What can hang from each mark:
j_970: j_516
j_761: j_121
j_516: j_784 j_970
j_429: j_121
j_482: j_761
j_934: j_121
j_121: j_429 j_440 j_761 j_784 j_934
j_440: j_121
j_784: j_121

Every row comes from one small tree of marks. Brackets hold a mark, then the marks that hang from it, in the order of their numbers. Every link used is in the known rows. Which tree was each row made from?
Known rows:
{j_429 {j_121 j_440 j_761 j_784 j_934}}: [  4.6  39.7 -27.8 -16.9  -2.8 -16.1   0.2   5.5 -17.6  -4.5   6.7 -25.8
  -4.5  14.8  11.1  -4.0   6.8   5.8  -5.5  11.7  -6.7 -28.6]
{j_784 {j_121 j_429 j_440 j_761 j_934}}: [ 10.9  48.9 -33.1 -14.7   4.6  -2.7  -0.9   6.3 -17.9  -2.5  -2.0 -25.8
   2.9  -0.2   6.4  -4.7   4.0   2.0 -13.5  12.6   4.1 -43.3]
{j_440 j_121}: [ -1.2  15.0 -20.4 -13.7  -1.0  -9.0  21.3   5.3 -13.3 -13.6  11.9 -12.3
   9.2  11.8   6.4   0.0  -8.9   3.9  -5.3  23.1  -2.6   0.2]
{j_516 {j_784 {j_121 j_440 j_761 j_934}} j_970}: [ -6.7  33.1 -26.1   0.9   2.5  -3.4  -1.1   4.9 -28.2  11.3   1.3 -31.2
   9.9  -1.5  16.4   2.4  -0.4  21.9 -22.2  16.1  10.6 -37.3]
{j_429 {j_121 j_440 j_784}}: [  3.5  18.4 -25.9 -11.6  -5.7 -18.1  11.3   4.7 -12.3 -14.7   6.5 -16.7
   1.8   7.7  12.4  -1.8   1.3   6.7  -8.6  12.5 -10.7 -11.3]
{j_482 {j_761 {j_121 j_429 j_440 j_784}}}: [ 15.2  48.5 -46.2 -17.7   0.6  -4.3   7.2  -1.7 -13.6 -29.4   2.1 -12.4
  11.7   7.6  -0.6  -6.4   2.9  -1.7  -4.6   9.4   5.8 -24.7]
{j_429 {j_121 j_761 j_784 j_934}}: [ -0.8  34.9 -25.2 -20.2  -8.9 -14.3   3.3   5.1 -23.3  -8.2  12.7 -20.2
  -0.2  16.4  10.4  -3.3   7.3   3.3  -2.6  12.8 -10.3 -16.6]
{j_761 {j_121 j_429 j_440 j_934}}: [  4.0  38.4 -38.8 -16.2   8.1 -10.6   4.4   3.5 -21.7 -19.5  -0.4 -20.0
   6.7   7.8  11.9  -1.1  -1.6   6.8  -9.3  11.2  -1.0 -28.9]
{j_482 {j_761 {j_121 j_440 j_784 j_934}}}: [  1.4  47.9 -36.6 -15.8   0.8  -4.4   1.8   3.8 -17.0 -22.8   5.1 -21.1
   6.0  17.3  13.2   1.5   2.1  -3.8  -6.3  14.8   2.6 -24.0]
{j_121 j_429 j_440 j_761 j_784 j_934}: [ 18.8  58.1 -29.4 -23.8   1.8  -9.6  -2.9   4.9 -22.0  -4.8   2.9 -11.8
  -1.9  10.3  -0.6  -7.5  10.2   5.3  -1.7   8.3   4.4 -39.5]
{j_784 {j_121 j_429 j_440 j_934}}: [  5.1  35.8 -29.9  -9.6   1.4  -3.7   3.2   7.5 -19.1  -7.9  -1.0 -20.3
   2.9   2.9  14.4  -0.9  -0.3   1.3 -16.2  14.5  -0.6 -37.4]
{j_121 j_761}: [  3.9  25.9 -19.2 -20.3  -2.0  -6.9  15.5   7.9 -14.9 -10.4  14.7 -16.1
  14.7  -6.0   4.5   3.7   0.3   7.2  -5.8  18.0  -3.2   0.9]
{j_516 {j_784 j_121} j_970}: [-14.0   5.8 -21.9   3.2  -7.3  -4.6  12.6   2.7 -28.8  -2.9   8.3 -16.9
  21.2  -8.5  17.8   5.0  -5.4  21.3 -22.7  18.5   3.2  -5.7]
{j_934 {j_121 j_440 j_761}}: [ 13.3  35.7 -28.9 -17.1   0.7  -7.7   5.2   8.4  -5.6 -15.0  -0.6 -18.5
   6.0 -10.1   4.5  -2.5   2.5  10.7  -8.4  17.6   5.0 -21.3]
{j_440 {j_121 j_761 j_784 j_934}}: [  5.6  45.8 -23.2 -22.9  -1.5  -9.4   6.1   4.3 -20.8  -5.2   9.3 -14.7
  -0.9  25.7   1.2  -6.9   3.5   1.6   3.7  19.5   1.5 -20.6]
{j_970 j_516}: [ -4.5  19.4 -11.0 -14.2  -3.5  -8.9  21.0  12.5 -13.1 -16.1  15.9  -9.6
  24.3  -2.1   3.2  15.1   2.4  -4.8  -6.8  13.9  -6.1  10.4]
{j_970 {j_516 {j_784 {j_121 j_761}}}}: [ -6.7  34.4 -17.4 -10.4   0.7   0.0  12.0   8.2 -20.4  -2.1   4.5 -22.4
  24.2  -8.3  -1.6   5.2   4.0  -4.6 -13.5  18.0   4.8 -10.1]
{j_482 {j_761 {j_121 j_429 j_440 j_934}}}: [  5.9  47.4 -42.5 -15.0   4.3  -0.7   4.6   4.1 -18.6 -21.9   2.5 -21.0
   8.2   9.9   9.7  -0.5  -3.0  -0.8  -9.1  12.0   5.1 -33.9]
{j_482 {j_761 {j_121 j_429 j_440 j_784 j_934}}}: [ 10.7  56.4 -44.3 -18.2   1.4  -3.8   0.1   1.4 -21.0 -23.2   1.5 -14.8
   3.5  17.0   6.0  -4.8   3.1  -3.6  -4.5   9.6   5.0 -36.9]
{j_761 {j_121 j_429 j_440 j_784 j_934}}: [  8.5  47.1 -39.4 -19.8   6.0 -13.2  -0.7   1.0 -24.1 -21.1  -1.5 -12.8
   3.3  14.8   7.2  -6.9   5.6   3.7  -3.9   8.9  -1.3 -31.1]
{j_440 {j_121 j_429 j_784 j_934}}: [  8.4  42.1 -27.3 -20.1  -2.4  -9.1   7.7   2.4 -26.5 -10.9   5.7  -2.8
  -2.0  28.5   1.2 -10.3   2.4   1.6   1.6  15.2   1.0 -26.9]
{j_761 {j_121 j_440 j_784}}: [  4.9  29.1 -33.1 -16.8   4.2 -15.3   9.0   0.9 -13.7 -25.9   2.4 -16.3
  11.8   4.8   9.3  -1.2   1.1   4.4  -6.2  13.6  -4.3  -6.9]
{j_934 j_121}: [  0.6  17.1 -22.9 -15.5  -8.8  -7.1  12.1   9.0 -13.0 -23.2   4.9  -6.3
  10.8  -6.3  11.7   2.4  -0.7   8.6  -9.0  20.3  -2.6  -3.8]
{j_429 {j_121 j_440 j_934}}: [ -6.7  17.8 -23.7  -9.3  -2.4 -15.2   8.2  10.1 -16.8  -8.3   8.5 -25.9
  -1.5  10.5  22.3   5.3  -3.6   7.6 -14.3  15.8 -10.6 -21.2]

Write each row's tree:
[ 13.6  56.2 -31.1 -25.1  -0.3  -8.2   3.5   1.1 -24.9  -5.5   5.3  -9.0
  -3.2  26.2  -6.3 -13.5   4.9   1.6   4.7  14.3   5.2 -32.5] | {j_440 {j_121 j_429 j_761 j_784 j_934}}
[  4.6  26.0 -26.3 -18.2  -9.9 -15.8  10.7   3.5 -16.2 -12.6  12.6 -17.4
   7.6   6.3   3.9  -5.0   5.2   4.3  -1.9  13.4 -10.3  -3.7] | {j_429 {j_121 j_761 j_784}}
[  0.7  33.2 -24.9 -10.4   4.8  -0.9   5.6   4.6 -17.6   1.3  -2.5 -28.1
   9.9 -10.4   8.3  -3.1  -1.5   8.2 -19.9  21.4   7.8 -26.7] | {j_516 {j_784 {j_121 j_440 j_761}}}
[  8.8  26.0 -31.0  -9.3   1.1  -4.5  10.2   5.1 -13.0 -12.7  -1.3 -17.9
   9.0  -7.2   8.2  -2.0  -0.9   2.2 -16.7  13.7   0.3 -24.8] | {j_784 {j_121 j_429 j_440}}
[ 17.2  36.5 -28.1 -17.9  -1.4 -11.1   8.6   3.3 -17.0 -16.1   3.2  -2.2
   5.1   3.1   1.3  -5.6   5.5   6.7  -5.2   9.7   0.3 -20.0] | {j_121 j_429 j_440 j_784}
[  8.4  29.5 -39.9 -16.3   8.2 -11.9  11.4   1.0 -15.4 -24.8   0.3 -16.4
  14.0  -2.4   5.2  -2.9  -3.1   7.2  -9.3  11.2  -1.5 -16.0] | {j_761 {j_121 j_429 j_440}}
[  7.0  48.7 -28.3  -9.4   7.4  -0.4   6.1   5.6 -19.0   0.3  -4.9 -22.8
  18.3  -9.9  -8.6  -2.2   5.6  -2.3 -15.8  10.5  11.8 -34.3] | {j_970 {j_516 {j_784 {j_121 j_429 j_440 j_761}}}}
[ 26.7  54.5 -37.4 -22.1  -2.3  -9.0  -2.2   3.0 -12.1 -17.4  -6.9  -6.1
   1.4  -3.2  -6.6 -14.5  11.0   8.9  -2.2   9.6   8.7 -35.8] | {j_934 {j_121 j_429 j_440 j_761 j_784}}
[ -8.8  38.7 -20.3  -8.0  -1.1   0.8   6.1   9.9 -32.7  -2.5   1.4 -13.0
  16.1   4.0   4.8   3.2   4.5  -5.7 -16.1  13.4   4.8 -28.5] | {j_970 {j_516 {j_784 {j_121 j_429 j_934}}}}
[ 18.4  44.6 -30.0 -20.4  -3.0 -11.0   0.1   6.2  -8.4 -16.6  -1.9 -12.4
   3.1  -3.2   1.3  -7.2   9.1   7.9  -3.7  15.2   5.6 -24.4] | {j_934 {j_121 j_440 j_761 j_784}}
[ 10.6  49.0 -22.4 -21.6   0.8 -10.5  -0.7   7.5 -19.1  -5.0   6.9 -17.2
   0.1  10.3   7.4  -0.8   8.1   5.0  -3.9  14.8   0.6 -26.0] | {j_121 j_440 j_761 j_784 j_934}
[  2.8  33.0 -26.8 -16.9   0.4  -7.1  12.2   5.0 -24.4  -8.8   7.7  -9.4
   0.7  21.0   4.9  -4.5  -5.5   3.7  -3.8  17.8   0.5 -24.1] | {j_440 {j_121 j_429 j_934}}
[ -3.3  38.4 -35.4 -13.3   3.9  -1.5   7.0   7.2 -14.7 -21.8   7.8 -27.7
   8.9  10.2  17.0   6.8  -4.5  -1.1 -11.4  16.9   2.0 -21.6] | {j_482 {j_761 {j_121 j_440 j_934}}}
[ 21.7  45.8 -36.5 -19.0   1.3  -6.9   2.7   5.2 -10.0 -14.5  -5.0 -12.5
   4.8 -11.0  -3.0  -8.9   3.3  11.2  -7.7  12.3   8.8 -33.9] | {j_934 {j_121 j_429 j_440 j_761}}
[  0.9  29.0 -32.9  -3.6  -3.2  -2.1   7.4  -0.6 -31.3   2.2   3.1 -17.3
  19.7 -11.1   2.2  -5.0   0.4  22.3 -17.3  11.4   9.7 -23.7] | {j_516 {j_784 {j_121 j_429 j_761}} j_970}
[ 12.6  31.1 -26.3 -15.7  -5.2 -11.8   4.1   7.7  -9.6 -22.2  -1.6  -6.0
   2.8  -0.1   8.8  -3.1   5.6   7.8  -7.8  16.4   2.1 -18.2] | {j_934 {j_121 j_440 j_784}}
[ -4.9  16.3 -29.2   0.7  -6.8  -3.4  10.6   0.2 -32.6  -3.3   3.6  -9.8
  20.2  -8.4  10.0  -1.9  -2.6  21.7 -20.5  12.6   6.5 -18.3] | {j_516 {j_784 {j_121 j_429}} j_970}
[ -0.7  30.7 -27.2 -13.4   0.9 -13.6   5.4   8.1 -14.8  -3.0   8.8 -32.3
  -1.6   7.5  14.4   1.3  -0.4   8.0 -11.0  14.4  -6.5 -26.0] | {j_429 {j_121 j_440 j_761 j_934}}
[-12.2  28.2 -23.5  -2.5  -3.8  -2.8   2.4   4.2 -34.0   8.0   7.3 -25.4
  15.1  -0.8  16.5   2.6   0.0  19.9 -19.5  17.5   6.6 -24.1] | {j_516 {j_784 {j_121 j_761 j_934}} j_970}
[ -5.5  25.6 -25.0 -16.9  -6.1 -11.8   7.6   8.6 -20.8  -5.1  13.8 -27.3
   3.4   9.3  13.8   1.2  -0.2   5.9  -8.2  15.2 -10.5 -14.5] | {j_429 {j_121 j_761 j_934}}
[  8.8  47.1 -30.1 -21.4   3.1  -5.3   8.7   4.2 -22.4  -3.8   7.3 -14.9
   1.4  19.4  -2.7  -8.3  -1.5   3.4  -0.6  16.8   4.4 -30.2] | {j_440 {j_121 j_429 j_761 j_934}}
[ -3.4  51.6 -23.8 -13.8   2.1   1.5   2.5   8.0 -31.6   2.5   0.6 -19.2
  15.9   1.1  -3.0   0.0   8.3  -5.1 -12.2  12.1   8.4 -34.1] | {j_970 {j_516 {j_784 {j_121 j_429 j_761 j_934}}}}
[ 13.0  52.5 -26.1 -26.8  -3.8  -7.8   0.7   4.6 -26.7  -7.7   8.7  -6.3
   3.5  11.9  -0.7  -7.2  11.1   3.6   1.8  10.0   0.6 -26.2] | {j_121 j_429 j_761 j_784 j_934}
[ 14.4  39.4 -22.9 -20.2   0.0 -11.1   6.4   4.6 -11.9  -8.9   6.9 -15.5
   7.1   0.1   0.9  -2.0   6.7   6.8  -3.2  14.1   0.6 -13.6] | {j_121 j_440 j_761 j_784}
[  0.5  37.5 -32.0 -17.8   4.9 -14.2   1.4   3.0 -20.3 -20.8   2.2 -18.5
   4.5  15.4  15.1   0.8   3.1   3.2  -5.6  15.0  -4.6 -19.2] | {j_761 {j_121 j_440 j_784 j_934}}
[-17.1  28.7 -12.8  -6.8  -1.7   0.2   8.0  11.6 -29.7  -1.9   4.3 -18.8
  17.2   3.6  12.2  10.3   2.1  -7.3 -17.4  19.2   0.4 -17.0] | {j_970 {j_516 {j_784 {j_121 j_934}}}}
